Known rows, with every step that occurs
kido/ritop: [-0.66  1.36  0.43  0.02  2.50 -0.36 -0.31 -0.69  0.69 -1.00  3.12 -3.06
 -3.02 -0.24  3.17 -1.11  4.95 -2.67 -0.95  0.84]
didive/dumu/ritop: [-0.19  8.69  2.18  3.74 -1.72  1.66  0.73 -0.81  0.41 -0.97 -0.02 -1.50
 -3.00  2.49 -1.00 -0.21  1.04 -1.30 -1.24  0.20]
didive/dumu: [-0.48  7.66  0.14  3.03 -1.32 -1.53  1.88 -0.89  0.34 -1.41 -0.02  0.56
 -1.85  0.79 -0.88  0.41  1.97 -1.10 -0.60  0.71]
ritop/kido/fefaf/vanubem/bisofo/monit/vanakid: [ 0.96 -3.84 -3.09 -0.90  2.23 -1.42  0.47  0.05 -0.47  1.62 -0.11  1.57
  3.22 -2.88  1.56 -1.39 -2.44  0.97  1.32 -0.27]
kido/fefaf/vanubem/bisofo/monit/vanakid/dumu: [-0.55  0.00  0.08 -2.99  3.57  0.63  1.55 -0.33 -0.07  1.06 -0.49  1.91
  1.62  0.46  0.36  0.92 -2.93  0.38 -0.21 -1.70]
didive/dumu/ritop/kido: [ 0.43  6.50 -1.79  3.49 -2.59  0.47 -0.38 -0.16  0.90 -1.18 -1.28 -1.97
 -0.58 -0.72 -2.54 -3.12  3.09 -0.47  0.35  0.23]
bisofo/monit/vanakid: [ 1.04  0.89  2.27  1.51  0.19 -1.37  0.48 -0.89 -0.78  2.66  1.85 -0.53
 -0.95  2.49  4.40  0.43  0.99  2.09 -0.52  0.04]
dumu/vanakid/monit: [ 0.06 -0.19  5.34  2.15 -0.04 -1.61  0.63 -0.21 -1.08  1.59 -0.05  0.50
 -1.30 -0.05  4.50 -0.10  1.86  4.10 -1.10 -0.02]
dumu/bisofo: [ 0.36 -1.43  2.91  1.49 -2.92 -2.76  1.62  2.70 -0.12 -1.09 -0.36  2.02
 -2.08 -0.06 -0.03  1.67  1.50 -0.39 -0.99  1.46]
kido/fefaf/vanubem/bisofo/dumu/ritop: [-0.80 -1.73 -0.57 -2.72  1.30  3.37 -1.14 -0.94 -0.07 -1.59  0.82 -0.95
 -1.04  1.82 -2.92  2.14 -4.07 -3.21 -0.33  0.61]
dumu/bisofo/monit: [ 0.22 -0.91  1.93 -2.40 -0.92 -0.91 -1.50  4.43 -0.47 -0.06  2.19  2.19
 -2.30 -0.51 -0.20  2.82  1.20  3.06 -0.90  0.21]
vanubem/bisofo/dumu/ritop/kido/fefaf: [-0.01 -2.23 -3.74 -0.61  1.61  1.55 -3.45  0.17  0.63 -0.58 -0.76 -0.30
  1.15 -1.47 -0.76 -0.69  1.17 -1.34  0.58  1.07]
dumu/bisofo/monit/vanakid: [ 0.95 -0.64  2.99  1.34 -1.03 -1.62  1.40  2.38 -0.62  2.38  0.29  1.78
 -0.78  2.06  2.58  1.20  0.19  1.61 -0.63  0.27]
kido/fefaf/vanubem/bisofo: [-0.13 -4.16 -1.03 -1.16  1.58 -1.51  1.72 -0.80 -0.48 -2.17  0.37  1.91
  0.67 -3.47 -0.04  1.08 -4.16 -2.02  0.07  0.75]
ritop/kido/fefaf/vanubem: [ 0.94 -4.17 -4.22 -4.71 -0.58 -3.06 -0.98 -3.78  0.29 -1.95  0.03  0.21
  3.45 -5.04 -1.66 -0.87  1.03 -0.94  0.79  1.53]
monit/vanakid/dumu/didive: [ 0.72  1.29  3.75  5.54 -5.36 -2.55  1.59 -1.95  1.11  0.34 -0.63 -2.07
 -1.58  5.80  2.41 -0.28  2.11  0.79 -1.00 -0.55]
monit/vanakid/dumu/ritop/kido/fefaf: [ 1.05  1.25 -0.86  0.45  0.89  0.41 -1.09 -3.06  1.19  1.31 -2.63 -0.93
  2.91 -0.11  1.97 -2.77  3.86 -0.54 -0.09  0.15]
vanubem/bisofo/dumu/ritop/kido: [-0.07 -0.28 -2.09  2.18 -1.10  1.87 -1.82  1.95  0.24 -0.97 -0.05 -2.49
 -1.53  0.58 -2.90 -1.80  1.06 -1.62  0.93  0.25]
vanakid/monit: [ 0.07 -0.61  2.62 -0.51  1.59 -3.86 -0.39 -0.51 -1.27 -0.73  1.68 -0.17
 -1.97 -1.85  2.54 -0.93  0.15  3.38 -1.11 -0.40]
bisofo/monit/vanakid/dumu/ritop/kido/fefaf/vanubem: [ 0.72 -0.26 -2.62 -5.73  1.01  1.12 -1.67 -3.11  0.51  0.83 -0.42 -0.77
  3.92 -1.25 -1.99 -1.38 -0.24  0.89  0.35 -0.93]
didive/dumu/ritop/kido/fefaf/vanubem/bisofo: [-0.43  1.36 -3.93  0.60  0.68  0.89  1.27  0.18  0.46 -2.33 -1.86  1.10
  1.82 -3.86 -3.64 -1.83 -3.50 -2.75  0.80 -0.02]
vanubem/bisofo/monit: [-0.13 -0.66  0.79 -0.05  1.64  0.26 -0.92  3.74 -0.89 -0.07  3.34  0.98
 -3.05 -0.95  1.63  1.48 -1.19  2.76 -0.29 -0.73]
fefaf/kido/ritop: [-0.28  0.30  0.40  0.84 -0.33 -0.36 -2.60 -1.96 -0.07 -0.99  2.39 -4.88
 -1.42 -0.24  5.61  0.39  2.25 -3.69  0.62  1.10]
ritop/kido/fefaf/vanubem/bisofo/dumu/vanakid/monit: [-0.91 -4.32 -1.49 -2.91  2.44 -0.30 -1.28  0.45 -0.69  0.53 -1.47  2.09
  2.93 -2.94 -0.52 -0.18 -1.83  1.92  1.11 -0.28]

Rows
[-0.14 -1.52 -3.04 -0.65 -1.78  1.81 -0.93  0.90 -0.04 -1.90  0.22 -2.68
 -0.55 -0.21 -5.43 -1.65 -2.08 -2.58  1.35 -0.03]
fefaf/vanubem/bisofo/dumu/ritop/kido
[-0.85 -4.42 -5.42 -3.88  1.16 -0.43 -1.18 -0.13  0.09 -2.05  0.03  0.64
  1.90 -2.22 -4.27  0.74 -2.23 -2.78  1.60  0.99]
ritop/kido/fefaf/vanubem/bisofo/dumu
[-0.91  5.76  4.02  3.40  0.24 -1.12  1.65  0.19 -0.58  1.08 -1.30  1.66
 -0.99  0.38  2.48 -0.06  1.67  3.36 -0.89 -0.45]
didive/dumu/vanakid/monit
[-0.57  7.44  3.05  6.01 -2.93  0.82  2.34 -0.53  0.44  1.29 -1.57  1.20
 -0.99  2.77  1.65  1.29  3.42 -0.03 -0.61  1.09]
didive/dumu/vanakid
[ 1.12 -2.67 -1.93 -0.25  1.71  1.13 -0.15  0.06 -0.35  1.85 -0.13  0.13
  2.42 -1.48  1.24 -1.82 -3.32  0.56  0.84 -0.66]
dumu/ritop/kido/fefaf/vanubem/bisofo/monit/vanakid
[ 0.44 -1.22 -3.46 -2.90  0.35  0.92 -4.79 -2.25  0.93 -0.31 -0.20 -1.28
  1.91 -0.83 -0.60 -0.39  3.61 -0.70  0.28  1.57]
bisofo/dumu/ritop/kido/fefaf
[ 0.06  1.55  4.11  2.76 -1.89 -1.85  3.89  2.15  0.36  0.63 -2.85  1.82
 -0.71  3.05  0.05  0.91  1.62 -1.43 -0.99 -0.14]
monit/vanakid/dumu/bisofo
[-1.46 -2.25  2.82 -0.93  1.12  0.24  1.25  1.25 -1.47  0.40  0.08  1.07
 -0.86  0.75 -0.33  1.45 -3.59  1.23  0.08 -0.71]
fefaf/vanubem/bisofo/dumu/vanakid/monit
[ 0.17 -4.16 -4.45 -4.92  2.03 -0.39 -2.13  1.75 -0.45 -0.94  2.05  1.87
  1.75 -5.55 -1.36  0.02 -2.19  2.17  1.01 -0.38]
ritop/kido/fefaf/vanubem/bisofo/monit
[-0.71 -3.57 -2.30 -0.47 -0.54  1.67 -0.47  0.02  0.35  0.72 -1.81  1.46
  2.54 -0.21 -1.50  1.54  0.33 -1.71  1.46  1.38]
ritop/kido/fefaf/vanubem/bisofo/dumu/vanakid
[-0.68  1.50  2.24 -4.20 -0.29  0.38 -1.21  4.76  0.10 -0.18  1.42  2.36
 -2.27  0.59 -1.88  3.04  2.08  2.91 -1.16 -1.12]
vanakid/dumu/bisofo/monit
[ 0.60 -1.69  1.06  1.38  1.00 -0.59  2.79  0.80 -1.29  1.25  1.48  0.48
 -0.62  0.76  1.70  0.27 -4.41  0.45  0.30 -0.77]
fefaf/vanubem/bisofo/monit/vanakid
[ 0.46 -3.92 -2.84 -0.47  0.45  0.35  0.31 -0.14 -0.07 -2.03 -0.63  0.09
  1.59 -4.06 -1.67 -1.75 -3.64 -2.04  0.67  0.26]
dumu/ritop/kido/fefaf/vanubem/bisofo
[-0.20  1.17  1.61 -2.06  3.00  3.80  0.67 -0.43  0.01  1.28 -0.19 -0.29
  0.35  2.06 -0.15  0.23 -4.25 -0.37 -0.82 -1.99]
kido/fefaf/vanubem/bisofo/monit/vanakid/dumu/ritop
[-0.46  2.75  2.48  1.60  2.03  0.65  1.98  2.13 -0.18  1.82  0.03  0.71
 -1.35  2.71  1.89  0.26 -0.59  1.07 -0.43 -2.07]
vanubem/bisofo/monit/vanakid/dumu
[-1.13 -1.51  1.81  1.49 -1.80  2.34  1.99  0.76 -0.46  0.56 -0.08  0.31
 -1.30  3.31 -1.04  3.01 -1.64 -2.31  0.44  0.99]
fefaf/vanubem/bisofo/dumu/vanakid
[ 0.58  1.79  3.14  2.66 -3.89 -1.28 -0.51 -0.40  0.85  1.17  1.06 -1.55
 -1.77  5.58  2.50  0.58  1.72  3.39 -0.97 -1.44]
bisofo/monit/vanakid/dumu/didive
[ 0.26  0.99 -0.92 -0.10 -0.35  2.39  0.66  1.61  0.09  0.57 -0.78 -1.80
  0.65  0.15 -2.75 -3.24 -2.00  0.46  0.97 -2.39]
fefaf/vanubem/bisofo/monit/vanakid/dumu/ritop/kido
[ 0.32  2.49 -4.39 -2.91 -0.87 -0.19 -0.47 -3.61  0.88 -2.12 -1.27 -0.25
  3.05 -3.53 -4.13 -1.52 -0.44 -1.72  0.53  0.74]
didive/dumu/ritop/kido/fefaf/vanubem
[ 0.21 -1.75 -1.42  0.83  1.28  0.96  2.31 -0.80  0.49 -0.14 -2.81  0.13
  2.62 -1.23 -1.31 -2.57 -3.47 -2.89  0.73 -0.89]
monit/vanakid/dumu/ritop/kido/fefaf/vanubem/bisofo
[ 0.49  0.21 -1.70 -0.52  3.07  2.13 -2.16  0.88  0.66  2.00 -1.51  0.58
  2.45 -1.07  1.64 -2.00  0.98  1.46  0.34 -1.27]
vanubem/bisofo/monit/vanakid/dumu/ritop/kido/fefaf
[ 0.09 -1.30  0.86  1.61 -5.59 -1.93 -2.58 -1.13  0.70 -1.45  2.21 -2.41
 -3.03  5.10 -0.24  2.56  2.00  0.62 -0.52  1.18]
bisofo/dumu/didive
[-0.21  4.67  4.06  0.67 -1.03  2.54 -0.26 -0.96  0.47 -0.56  0.55 -2.79
 -3.19  3.52 -0.62 -0.12  1.78 -0.58 -1.74 -0.82]
vanakid/dumu/ritop
[-0.87  0.27  4.06 -0.38  0.77 -0.25 -0.98 -0.16 -0.95  1.70  0.35  0.12
 -1.34  2.41  2.01  1.56  1.75  2.72 -0.70  0.01]
bisofo/dumu/vanakid/monit
[ 1.09 -2.47 -3.46 -1.25  0.41 -3.09 -2.76 -2.55  0.64 -0.44 -0.49  0.65
  2.70 -4.53  1.67 -1.37  4.76  0.71  0.43  1.73]
ritop/kido/fefaf
[-0.09 -0.69 -2.58 -3.02  2.71 -0.07  0.51  0.11  0.27  1.06 -1.27  1.39
  3.42 -1.80 -0.94 -1.10 -1.28  0.75  1.00 -1.75]
ritop/kido/fefaf/vanubem/bisofo/monit/vanakid/dumu
[-0.50  1.17  2.91  1.87 -2.36  1.74 -0.46 -0.82  0.06  1.86  0.44 -0.67
 -1.64  4.82  1.33  3.24  4.02 -0.49 -0.29  1.68]
bisofo/dumu/vanakid
[-0.08 -2.79  0.38  1.30 -0.53 -1.46  3.33  0.64 -0.97 -2.48  1.08  0.33
 -1.61 -1.64 -1.49  0.24 -4.57 -2.30  0.13  0.16]
fefaf/vanubem/bisofo
